In the rows, zero is written as 128.
Known rows, with every step that occurs:
G > P: [131 122 141 145 115 156 196 107  99 130 162 119 113 127 105  42 103 104
 127 123 127  83 168 146 102 108 155 148 153 144  81  85  92 119 175 102
 128 106 169 165  90 129 135 130 108 130]
X > V > K > L > H: [136 125 127 118 156 137 110 130 179  96 140 120 134 152 168  79 122 181
 161  62 117 157 165 132 152 146  87 103 126 142  85 124 125 114 120 124
 163 146 143 173 114 105 188 130 140 147]
E > C > F > V > K > L: [156 150 116 150 122 186  97 117 164 109 206  69 189 151 125 105 122 119
  73 149 200 139 159 175 128 136  89 131 123 134 187 136 127 119  61 192
 187 137 146 186  84 120 200 117 181 168]
P > H > F > T > R: [ 87  75 149 179 126 115 186  71 138 123 119 113 172  54 164 117 174 124
 122 116 109 150 152 156 100 194 169 130 113  97 107  86 146 134  32 171
 126  95 150 163 149 125 108 117 148 152]
K > L > H: [144  82 119 124 143 118 150 147 124 101 177 129 149 153 148  83 105 194
 156  90 119 148 149 164 143 142 146 127 139 164 118 127 133 161 152 134
 169 126 152 146 129 108 160 143 139 133]
X > V: [ 76 138 133 131 120 142 194 120 131 144 125 107 136  98 139  65 154 138
 161 111  99 126 155 122  87 132  97 120 126 168  54 109  89 124 151 131
 131  97 156 130 113 141 149 135 108 111]
G > P > H > F: [120 100 168 162 109 152 191  89  78 186 127 125 137  38 138 113 157  87
 107 133 127 119 157 128 109 107 209 127 126 118  98  57  87  96 123 113
 114  99 158 152 104 127 121 114 127 138]
M > F > C: [ 97 164 108 154 140 139 113 101 126 152 166 114 132 128 117 115  90 120
 126 105 164 154 159 149 110 138 110 120 111 126  93  99 133 111 108 145
 123  98 162 127  92 103 114 135 137 131]
V > X: [141 157 145 123 136 110 169  93 117 138 115  90 161 134 138  80 119 129
 100 117 135 101 156 126  94 127 109 102 177 150  71  91  77 148 176 118
 161 102 102 158  85 136 138 125 156 145]
Q > M > F > D: [ 84 199  61 139 136 158 126 114 106 175 164 103 157 162 185 113  77 127
 192  75 137 127 139 103 119 148 123  48 121 182 103  94  76 147  99 151
 148 113 170 112  84 105 127 121 147 116]
P > H > L: [ 93  97 127 116  78 167 149 120  96 162 118  91 170  69 157 103 111 118
 101 131 148 147 145 139  99 139 199 127 167 162 134  72 120 133 135 132
 154 134 133 152  81 155 120 112 167 110]
L > H > F > D: [141  74 132 187 149 123 137 100 113 170 124 115 111 115 176 112 137 145
 166 110 105 128 136 136 154 130 162  99 117 143  92 120 105 194 125 141
 145  70 155 144 112  93 110 127 147 127]
A > T > F > R: [ 99  97 100 204 117 112 234  91 135 105 126 120 175 102 132 141 120 136
  77 107 132  74 140 157 103  98  73 143 144 166 133 104 113 139 109 157
 122 115 180 139 135 157 110 171 168 145]
K > L > H > F: [160  54 146 161 149 122 126 126 108 145 152 149 133 112 156 122 140 176
 119 105 118 155 157 151 148 133 173 115 117 138 121 110 129 157 145 144
 145  86 146 147 133  96 138 144 115 139]
H > F > R: [105 114 142 214 139 138 174  80 118 119 116 124 150  70 154 157 120 111
  81 124 154 125 134 139 140 104 136 137 132 129 106  78  92 156 118 160
 131  68 185 135 125 135 113 121 146 152]
S > M > Q: [107 169 116 140 139 122 182 150 114 115 127  89 126 114 175 116  92  85
 127  97 124 106 159 174  82 135 172 105 197 172  87 126 132 148 149 119
 113 122 136 131  62 158 139 137  83 145]
B > F > C: [129 133 119 169 134 135 152  64 104 149 129 116 132  82  94 100 103 106
 110 129 205 121 168 195  97 120 119 140 122 125 122 118 125 126 129 130
 129  67 167 120 102 127 124 170 144 150]
C > E: [105 136 141 100 139 130 161 112 111 131 162 121 115 127 144  83 123 122
 139 124  99 127 114 156  77 154 186 145 145 184  64 115  94 150 126 162
 164 134 167 175  79 129 146 122 139 114]
G > P > H > L: [105 106 138 123  75 181 153 110  86 158 127  93 146  82 127  69 109  89
  99 124 147 125 176 133  88 127 213 133 162 144 132  55 104 110 135  98
 138 135 157 180  70 155 120 111 154 118]
M > Q: [111 148 127 164 139 149 154 137 117 115 145 108 127 129 149 109  89 115
 109 115 111  86 181 164  95 170 117 136 177 157 102  94 123 148 160 150
 128 108 129 123 100 144 144 153  93 138]
V > K > L: [159 115 122 164 135 158 112 111 148  86 181 106 152 153 145  98  80 144
  89 100 164 133 144 154 136 145  90 125 163 145 110  93 138 108 126 125
 157 130 130 168  99 129 171 129 141 168]
P > G: [ 67 113  98 124 123 141 203 108  94 124 172 113 157  82 112 123 109 114
 122 164 131 148 160 136  89 133 156 127 166 146 117  98  94 159 143 131
 157 143 145 133 114 135 125 144 130 130]
G > P > H: [ 96 137 147 118 105 151 222 106  89 150 148 102 150  80 133  72 122  98
 135 119 119 106 154 142 110 112 187 135 136 136  92  68  92  91 125 107
 134 135 165 142  98 133 142 112 151 137]
D > F: [129 121 115 168 120 175 186 106 116 123 149 138 148 136 165 123 112 162
 142 140 105 156 143 151  96 106 140 130 153 178 125 103  98 141 178 138
 141 127 130 129 138 105 136 128 130 137]
A > T > R > F > V > K > L > H: [181 128 138 140 166 133 151 121 193  92 164  91 215 156 136 119  95 188
 153 126 137 174 194 150 140 124  67 172 113 128 149 138 140 125  65 130
 158 174 144 181 133 114 164 157 179 153]
S > M > F > V: [ 79 203  80 115 165 124 173 132 119 148 160  79 197 107 149 133 103  95
 168 151 174 172 114 164  88 122 134  95 129 161 102 155  98 130 134 118
 140 131 160 124  66 138 191 117 128 146]
E > C > F > J: [ 99 133 121 142  76 147 152 134 145 134 210  70 142 108 151  94 158 137
  75 155 184 123 160 151 104 112 145 184 145 142 116 130 108 144  93 212
 176 121 145 172  70 104 132 101 134 120]
X > V > K > L > H > F: [152  88 151 162 162 136  87 114 157 139 116 144 130 111 171 112 158 165
 131  78 120 169 167 114 149 132 113  93 108 122  85 101 115 115 120 131
 136 103 144 172 122  95 162 141 112 152]
L > H > F > N: [138  47 157 176 165  99 145  87 115 121 132 117 129 125 157 127 156 143
 110 137 145 162 143 155 137 120 158 133 128 121 108  84 104 134 154 162
 155  81 132 124 102  87 155 103 136 154]
H > F > T: [117  76 130 182 142 120 121  88 118 117 136 141 135 107 149 122 137 133
  91 151 131 122 148 151 105 148 170 104 133 131 108 105 104 151 157 176
 129  47 135 173 121 120 122 128 116 173]
E > C: [123  99 139 133  84 164 168 138 137 132 142  73 115 130 135  82 120 132
 110 118 124 113 154 164 117 108 126 168 165 176 117 113 130 162 150 195
 177  94 166 144 100 119 128 104 146 113]
Q > M > S: [ 92 158 115  82 131 138 102 147 100 136 168 105 162 117 171 105  96 136
 116  84 149 102 155 123 122 138 137  91 166 170 128  76  76 163 165 183
 128 174 162 143 102 109 131 109  88 106]
A > T: [123 107 149 130 105 128 202 136  89 153 147 126 144 143 126  90  95 159
  96 117 118  97 141 158  74  77 102 168 180 199 111  88 100 124 191 132
 120 120 152 156 102 151 107 157 136 134]
G > P > H > F > C: [136 112 186 187 113 155 153  66  86 177 147 112 123  49 109 112 145  62
  88 125 163 130 167 144 117 105 195 130  94  89  98  61 123 102  84 125
 102  83 170 161  90 104  85 130 155 141]
D > F > B: [158 127 111 154 147 195 174  85 127 111 175 140 165 112 145 143 124 119
 162 153 100 159 138 164 103 111  56 163 144 141 138  98 111 158 150 127
 171 112 120 142 119 119 124 132 130 134]
T > F > C > E: [122 112 126 155 138 122 145  76 133 132 166 118  99 100 111  95 149 103
 116 124 125 113 131 169  90 170 165 121 100 144  81 136 138 146  54 174
 144 115 163 180  80 105 111 156 160 110]
X > V > F: [ 83 153 129 123 141 181 173 106 167 153 113  79 151  94 126  93 122 132
 133 122 125 141 140 108  94  99  75 129 101 167  95 118  85 112 160 138
 111 124 169 123 131 146 149 125 112 126]
Q > M > F: [ 69 208  76 104 128 157 131 136 104 177 156 141 166 138 167 119  89 145
 164  85 146 139 151 105 104 127 141  73 141 178 103  79  78 102 137 162
 130 134 152 106  94 102 137 117 119 107]
E > C > F > M > Q: [107 186 135 148 117 176 147 148 160 141 165 100 137 142 156 136 153  89
  87 139 127  70 187 177  92 173 127 125 165 135 137 144 121 161  75 213
 169 103 144 154  84 133 133 134 124 152]

Rows:
[ 91 101 106 155 143 104 182  64 148  95 118 120 159  93 127  88 137 131
 139 104 144 120 174 193  74 201 114 138 139 117 112 126 137 132  70 156
 140  77 169 150 156 146 140 156 122 165]	B > F > T > R
[106 127 106 139 156 156 130  94 162  94 138  90 162 137 130 111  84 140
  95 144 147 125 133 149 101 128 121 116 112 153 135 128 103 139 172 176
 132 110 155 156 139 140 140 117 138 176]	V > F > T
[177 143 107 139 173 150 107 122 185  82 171  92 202 151 148 126  85 179
 153 159 153 176 176 147 168 122 110 134 112 126 132 158 118 140 118 144
 184 157 129 158 113 102 201 136 173 163]	R > F > V > K > L > H
[132 162 142 124 138 139 136  82 139 126 176  94 130 122 120 107 100 119
 138 168 134 158 160 144  86 128 178 155 104 146  79 145 111 148  67 171
 154 121 164 170  82 121 105 135 174 115]	R > F > C > E
[ 70 183  73 100 138 107 155 139 121 148 144 107 150 116 173 115  96 117
 160  98 138 164 124 144  88 105 160  85 167 175  76 137 116 105 141 112
 123 123 153 120  70 135 145 110 100 133]	S > M > F
[106 160  91 122 160 158 139 109 135 148 178 129 169 103 124 133 109 111
 164 131 127 147 151 148 106 145  41 147 144 122 106  96 122 121 127 132
 161  95 137 127  90 138 142 125 105 130]	M > F > B
[ 85 150  92 177 145 132 197  69 121 104  96 122 177  79 137 135  90 116
 107 111 187 111 146 182 107 117  95 142 150 144 133 109  86 139 128 137
 147  78 205 112 134 162 162 152 157 169]	B > F > R
[102 160 133 140 137 152 138  98 179 127 108  98 133 108 154  81 130 125
 132  96 126 130 150 109 118 124  69 116 146 136  48  95 100  89 133 131
 134 131 128 162  84 129 159 115 123 140]	X > V > K
[101 145 137 121 156 130 148 123 190  98 172  68 200 102 167 151 132 135
 121 172 118 124 179 144 126 180  91 150 149 111  96 155 112 185  85 172
 145 148 170 156 137 139 120 115  97 131]	T > R > F > M > S
[ 93 103  84 215 126 123 225  79 148  88 129 111 171  77 139 139 130 125
  98 121 140  86 136 155 134 134 104 125 130 140 116 117 119 153  98 161
 140  99 171 122 135 139 131 147 163 133]	T > F > R
[177  80 123 200 165 140  71  88 142 132 141 109 117 145 188 126 115 143
 141  82 131 144 146 133 177 145 121  86 119 126 106 111 125 163  94 124
 154  91 151 173 105  90 138 130 155 163]	V > K > L > H > F > D
[121 151 116 126 127 159 182  87 115 163 201 133 179  77 116  96 149 102
 127 166 144 108 151 167 105 115  98 163 141 110 150 118 119 133 106 168
 174 101 110 154  84 132 114 128 124 118]	C > F > B
[128 160 121 149 136 152 194 116 171 114 164  95 194 124 152 160 121 136
 143 214 131 120 156 133 117 123 137 146 149 139  83 166  93 162 133 154
 171  92 141 145 109 137 120 129 151 146]	R > F > M
[ 68 177 125 158 155 182 195  86 186  98  99  76 175  92 142 128 100 110
 117 107 145 147 128 111 113  95  49 134  95 154 106 103  68 134 117 153
 119 120 217 119 146 165 150 120 156 150]	X > V > F > R
[ 87 152 133  87 118 150 111 154 160 137 193  80 150 121 163 123 164 117
  67 140 147  88 158 174 122 153 121 115 164 134 147 150  96 178  96 232
 171 143 172 177  96 119 134  96 111 139]	E > C > F > M > S
[110 181 113 167 168 149 156 116 135 126 121 125 148 113 148 165 116  92
 117 133 153  79 179 194  70 195  91 117 170 135 106 137 106 149 137 132
 141  81 155 127  99 160 159 177  96 186]	B > F > M > Q
[150 129 134 194 126 175 147  78 120 117 167 125 129 137 137 128  99 131
 125 130 140 162 155 169 103 109 128 134 118 142 126 100 127 148 126 143
 132 111 144 146 119  84 101 141 157 136]	D > F > C
[179 142 134 179 150 159 164  98 173  86 188  64 237 148 118 123  83 146
 108 162 172 158 184 150 109 135  35 176 124 133 153 121 135 106  49 129
 147 154 147 180 120 152 163 159 173 168]	A > T > R > F > V > K > L
[110 142 120 124 164 158 114 135 150  96 178 117 157 138 187 170 130 141
 102 143 115 132 135 168 112 159  95 103 164 147 122 120  81 187 164 161
 150 163 162 166 132 114 148 111  98 159]	D > F > M > S
[ 87 107 124 145  96 131 181  92 174 108 160  99 158 127 137  55 167 137
 111 112 118 117 180 180  95 176 149 145 125 115 149 136 160 141   7 236
 160  98 158 179 136 118 108 114 149 129]	E > C > F > T > R
[168  98  89 163 172 127 126 115 179  87 168 108 175 131 135 121 131 169
 135 117 149 137 149 168 167 163  88 108 109 122 144 150 144 136 105 138
 172 153 124 162 115  90 201 154 165 156]	T > F > V > K > L > H
[110 160 149 151 144 182 141  81 164 148 129  69 136 104 104  93 104 104
 115 117 158 153 150 123 103 100  69 134  73 133  99 112 117 119 111 143
 103 108 181 138 114 123 110 139 139 129]	X > V > F > C
[123 121 129 160 114 138 220  94 168 121 143  86 200  97 136 102 114 158
 163 177 108 143 191 124 117 127 137 185 133 128  91 127 136 135  74 147
 141 113 136 122 145 134 101 135 129  98]	T > R > F
[121 144 154 124 143 132 138  88 113 125 177 110  99 123 118  89 115 100
 119 118 135 145 126 169  85 152 173 144 118 156  69 111 121 151  79 168
 151 120 179 184  66 113 113 136 159 117]	F > C > E
[126 118 104 194 124 145 208  77 162 123 151  49 181 124 158  99 100 140
 188 161 102 126 175 124 133 152 115 152 116 139  90 142 128 177  41 138
 150  90 157 128 130 134  94 135 156 109]	T > R > F > D
[ 88 119 106 124  89 142 135 112 151 121 167 109 144 145 144  71 147 138
  88 147 140 104 172 176  96 130 172 115 134 145 159 146 120 137  93 250
 173  85 144 177 110 118 132 107 161 155]	E > C > F > T
[ 68 130  93 148 152 110 151  98 170  97 153 116 164 137 146  93 126 147
 155  90 108 155 167 156  93 216 107 120 126 117  88 108 146 123  51 164
 133  99 166 153 142 126 133 128 116 146]	M > F > T > R
[161 188 134 153 166 153 173  82 125 122 133  88 204 144 144 143 130 127
 126 163 139 148 154 139  78 130  81  94 137 150 123 107  43 169 173 115
 173 131 103 155 103 117 188 133 188 164]	D > F > V > X
[ 95 177 139 126 164 182 176 113 193 136 125  82 164 109 140 139 145 115
 129 147 132 131 119 124  96 130  62 117 101 147  80 148  76 141 138 144
 136 115 180 144 118 144 140 125 130 151]	X > V > F > M
[ 98 107 123 154 151 145 173  76 185  83 135  76 165 122 122  94 112 138
 120 120 124 140 145 153 100 173 101 149 108 120 121 122 142 146  78 167
 123 120 167 163 163 135 118 123 126 150]	V > F > T > R
[126  71 107 174 100 111 221 112 114 157 141 130 150 104 120 105 141 161
  92 126 113  64 153 158  89  98  99 141 162 182 122 114 128 123 156 143
 114 113 131 143 119 139 105 182 133 120]	A > T > F
[105 128 104 154  86 165 163 109 126 171 170  67 127 143 160  63 135 117
 130 126 131  93 157 158 122 112 151 115 133 169 152 144 113 169  61 205
 180  85 165 148  84 113 112 111 176 117]	E > C > F > D
[ 98 171 117 141 133 149 189 106 106 170 193 102 204  95 115 103 148 120
 119 201 174 118 139 171  92 126 149 135 113 140 160 140  77 138 117 177
 156 118 133 146  94 127 174 136 155 129]	C > F > V
[130 138 126 112 102 178 169 105 139 160 193 101 160  91 116  90 156 102
 115 159 135 107 165 173 114 101  89 178 140 120 171 127 131 144  80 211
 193  95 130 158  80 127 110 114 142 110]	E > C > F > B
[ 55 222  73 142 143 154 149 114 130 122 137 130 190 126 175 155  71 126
 142  64 167 146 145 109 124 121 108  87 126 158 119  73  66 124  97 174
 141 134 200 102 113 123 138 114 157 131]	Q > M > F > R
[110 152 104 153 154 142 189  89  98 143 134 103 194  73  99 129 119 112
 141 180 196 126 142 198  75 135 101 142 123 150 148 142  78 141 163 128
 153  89 166 115 107 152 205 164 145 157]	B > F > V
[ 96 136 134 106 156 130 119 143 141 110 181  88 156 121 162 138 124 116
  94 136 137  96 133 166 124 176  93 113 171 137  95 127  93 187 160 167
 153 142 171 168 105 131 145 112  91 150]	F > M > S
[173 118 138 202 162 168  90  96 137 103 177  97 181 118 129 148 112 112
  79 155 196 156 141 154 133 150  89 121 117 126 140 101 120 122 113 135
 152 109 135 175  95 120 194 141 145 181]	H > F > V > K > L
